Each row comes from the steps of one path. Every step used is in the known rows, and no mark comes twice. Write the path behind each row, first mark first.
Known rows
metu, lizap, guvo, vubimev, kubaz, budod, zetefaz: [.25,-.12,.06,.23,-.21,.46,.25,.10,.19,.15,.07,.42,.30,-.37,-.01,.19,.14,-.06,-.20,-.22]
guvo, lizap: [-.14,-.28,.03,.38,-.03,.08,.06,.03,.02,.22,-.29,.16,.20,-.11,-.28,.15,-.06,-.16,-.19,-.07]
metu, lizap, guvo, vubimev: [.12,-.14,.06,.13,-.26,.45,.26,.05,.13,.16,.04,.43,.28,-.41,-.13,.19,.09,-.05,-.11,-.13]
metu, vubimev: [.08,-.28,.17,.10,-.26,.14,.41,.04,.17,.31,-.02,-.06,.28,-.12,.15,.11,.09,.03,.20,.04]
budod, lizap: [-.14,-.05,-.07,.11,-.22,.21,-.04,.03,.10,.25,-.01,.05,-.11,-.01,.01,.25,-.06,-.21,.04,-.15]
kubaz, budod, zetefaz, porono: [.20,-.14,-.21,.15,-.15,.55,.29,.11,.17,-.11,-.12,-.04,.06,.14,.18,-.01,.07,-.05,-.18,-.26]
budod, lizap, guvo, vubimev: [-.06,.17,-.01,.08,-.25,.31,-.04,.14,.04,.03,.00,.27,-.13,-.05,-.13,.36,.02,-.14,.01,-.35]
vubimev, kubaz, budod: [.13,.14,-.21,-.02,.42,-.03,-.16,-.03,.06,.22,.02,-.05,.26,.03,.23,.04,.17,-.39,-.20,-.15]
vubimev, kubaz, budod, lizap, guvo: [.11,.22,-.18,.05,.34,.03,-.22,.01,.03,.19,.07,.05,.15,.00,.22,.16,.19,-.39,-.22,-.30]
lizap, guvo, vubimev, kubaz, budod, zetefaz: [.29,.35,.05,-.04,.03,.29,-.05,.18,.06,-.13,-.05,.25,.14,-.05,-.06,.19,.17,-.01,-.19,-.36]
zetefaz, budod, kubaz: [.14,-.18,.19,.18,.06,.25,.10,-.06,.33,.21,-.09,-.13,.09,.00,.38,.25,.13,-.01,-.07,-.16]
budod, zetefaz, porono: [.39,-.18,.02,.19,-.41,.56,.20,.13,.35,.14,-.30,-.17,.19,.15,.18,-.14,-.06,.31,-.18,-.09]
zetefaz, porono: [.09,-.11,-.24,.06,-.10,.45,.15,-.01,.13,.17,-.36,-.13,.28,.15,.12,-.14,.01,-.05,-.11,-.07]
budod, zetefaz: [.33,-.13,.18,.09,-.36,.35,.12,.12,.31,.13,-.11,-.12,.08,.02,.08,-.01,-.06,.27,-.10,-.03]
vubimev, zetefaz, porono: [.03,.02,-.01,.09,-.01,.44,.00,-.01,.07,.31,-.35,-.38,.37,.27,.07,-.13,.23,.09,-.17,.01]
lizap, guvo, vubimev, zetefaz, budod, kubaz: [.15,.30,.24,.01,.02,.36,-.02,.13,.07,-.05,-.12,.13,.12,-.01,-.08,.23,.27,.11,-.13,-.29]
zetefaz, budod, lizap, guvo, vubimev: [.06,-.07,.11,.20,-.19,.55,.07,-.02,.17,.08,.00,.09,.15,.08,.14,.62,.07,-.17,-.10,-.43]
guvo, vubimev: [-.09,.05,-.07,-.04,-.14,.22,.16,.19,.14,.08,-.14,.12,.07,-.01,-.19,.22,-.09,-.15,.16,-.13]
lizap, guvo: [.19,.23,.08,-.17,-.01,.26,-.07,-.03,-.06,-.08,-.04,.17,.13,-.09,-.10,.07,.18,.03,-.20,-.18]
kubaz, budod: [-.05,-.04,-.24,-.04,.11,.26,.18,-.02,-.02,-.09,.03,.07,.01,.02,.03,.10,.12,-.32,-.07,-.20]

Write each row's path
[-.08,.12,-.24,.15,-.05,.50,.12,.11,-.05,-.14,-.04,.17,-.06,.11,.00,.27,.20,-.28,-.11,-.44]
kubaz, budod, lizap, guvo, vubimev, zetefaz, porono
[.13,.28,.19,-.03,-.04,.43,-.01,.09,-.01,-.08,-.11,.13,.24,.04,-.15,.31,.24,.05,-.15,-.30]
lizap, guvo, vubimev, zetefaz, budod
[.18,.38,-.03,-.10,.14,.22,-.08,.13,-.02,-.11,-.01,.28,.16,-.07,-.10,.22,.20,-.15,-.17,-.34]
lizap, guvo, vubimev, kubaz, budod
[.17,-.10,-.10,.09,-.12,.40,.24,.08,.14,-.11,.01,.01,-.02,.06,.10,.07,.08,-.06,-.13,-.22]
kubaz, budod, zetefaz
[.14,-.08,-.02,.17,-.09,.40,.21,.04,.11,.16,.08,.45,.32,-.39,-.04,.21,.15,-.19,-.19,-.22]
metu, lizap, guvo, vubimev, kubaz, budod
[.06,-.03,.30,.18,.11,.31,-.03,-.05,.20,.33,-.16,-.36,.24,.16,.24,.14,.32,.10,-.14,-.05]
vubimev, zetefaz, budod, kubaz
[.13,-.17,.16,.23,-.24,.58,.26,.01,.15,.22,.02,.31,.39,-.30,-.06,.31,.19,-.03,-.18,-.18]
metu, lizap, guvo, vubimev, zetefaz, budod
[-.12,.14,-.17,.10,-.03,.40,.09,.10,-.07,-.14,.05,.19,-.11,.06,-.05,.33,.20,-.30,-.08,-.42]
kubaz, budod, lizap, guvo, vubimev, zetefaz
[.11,.35,.14,-.09,-.04,.35,-.05,.13,-.04,-.07,-.10,.15,.15,.00,-.23,.18,.22,.08,-.12,-.24]
lizap, guvo, vubimev, zetefaz
[-.06,.16,-.19,.08,.12,.11,.00,.21,.14,.15,-.03,.15,.10,.03,-.01,.32,.00,-.39,.06,-.30]
guvo, vubimev, kubaz, budod, lizap
[-.10,.11,-.24,.08,-.04,.37,.12,.11,-.05,-.19,.08,.29,-.16,-.01,-.05,.33,.13,-.35,-.06,-.44]
kubaz, budod, lizap, guvo, vubimev
[.20,.37,.04,-.11,.10,.18,-.13,.13,.02,-.02,-.06,.24,.20,-.08,-.12,.19,.16,-.06,-.14,-.28]
lizap, guvo, vubimev, kubaz
[.03,.04,.25,.18,-.04,.50,-.09,-.07,.07,.27,-.09,-.26,.30,.22,.12,.36,.29,.00,-.19,-.20]
vubimev, zetefaz, budod, lizap, guvo
[-.13,.03,.10,.17,-.15,.43,.10,.16,.16,.21,-.16,-.09,.18,.17,-.07,.46,.07,-.11,.08,-.23]
guvo, vubimev, zetefaz, budod, lizap
[.12,-.28,.41,.29,-.15,.25,.35,.02,.25,.43,-.08,-.29,.36,.02,.34,.19,.31,.17,.12,.00]
metu, vubimev, zetefaz, budod, kubaz
[.01,-.24,.07,.23,-.17,.47,.09,-.10,.20,.22,-.01,-.07,.16,.12,.23,.54,.02,-.21,-.07,-.30]
zetefaz, budod, lizap
[-.05,.06,.18,.14,-.03,.33,.11,.17,.23,.20,-.20,-.11,.15,.12,.00,.31,.13,.00,.08,-.17]
guvo, vubimev, zetefaz, budod, kubaz
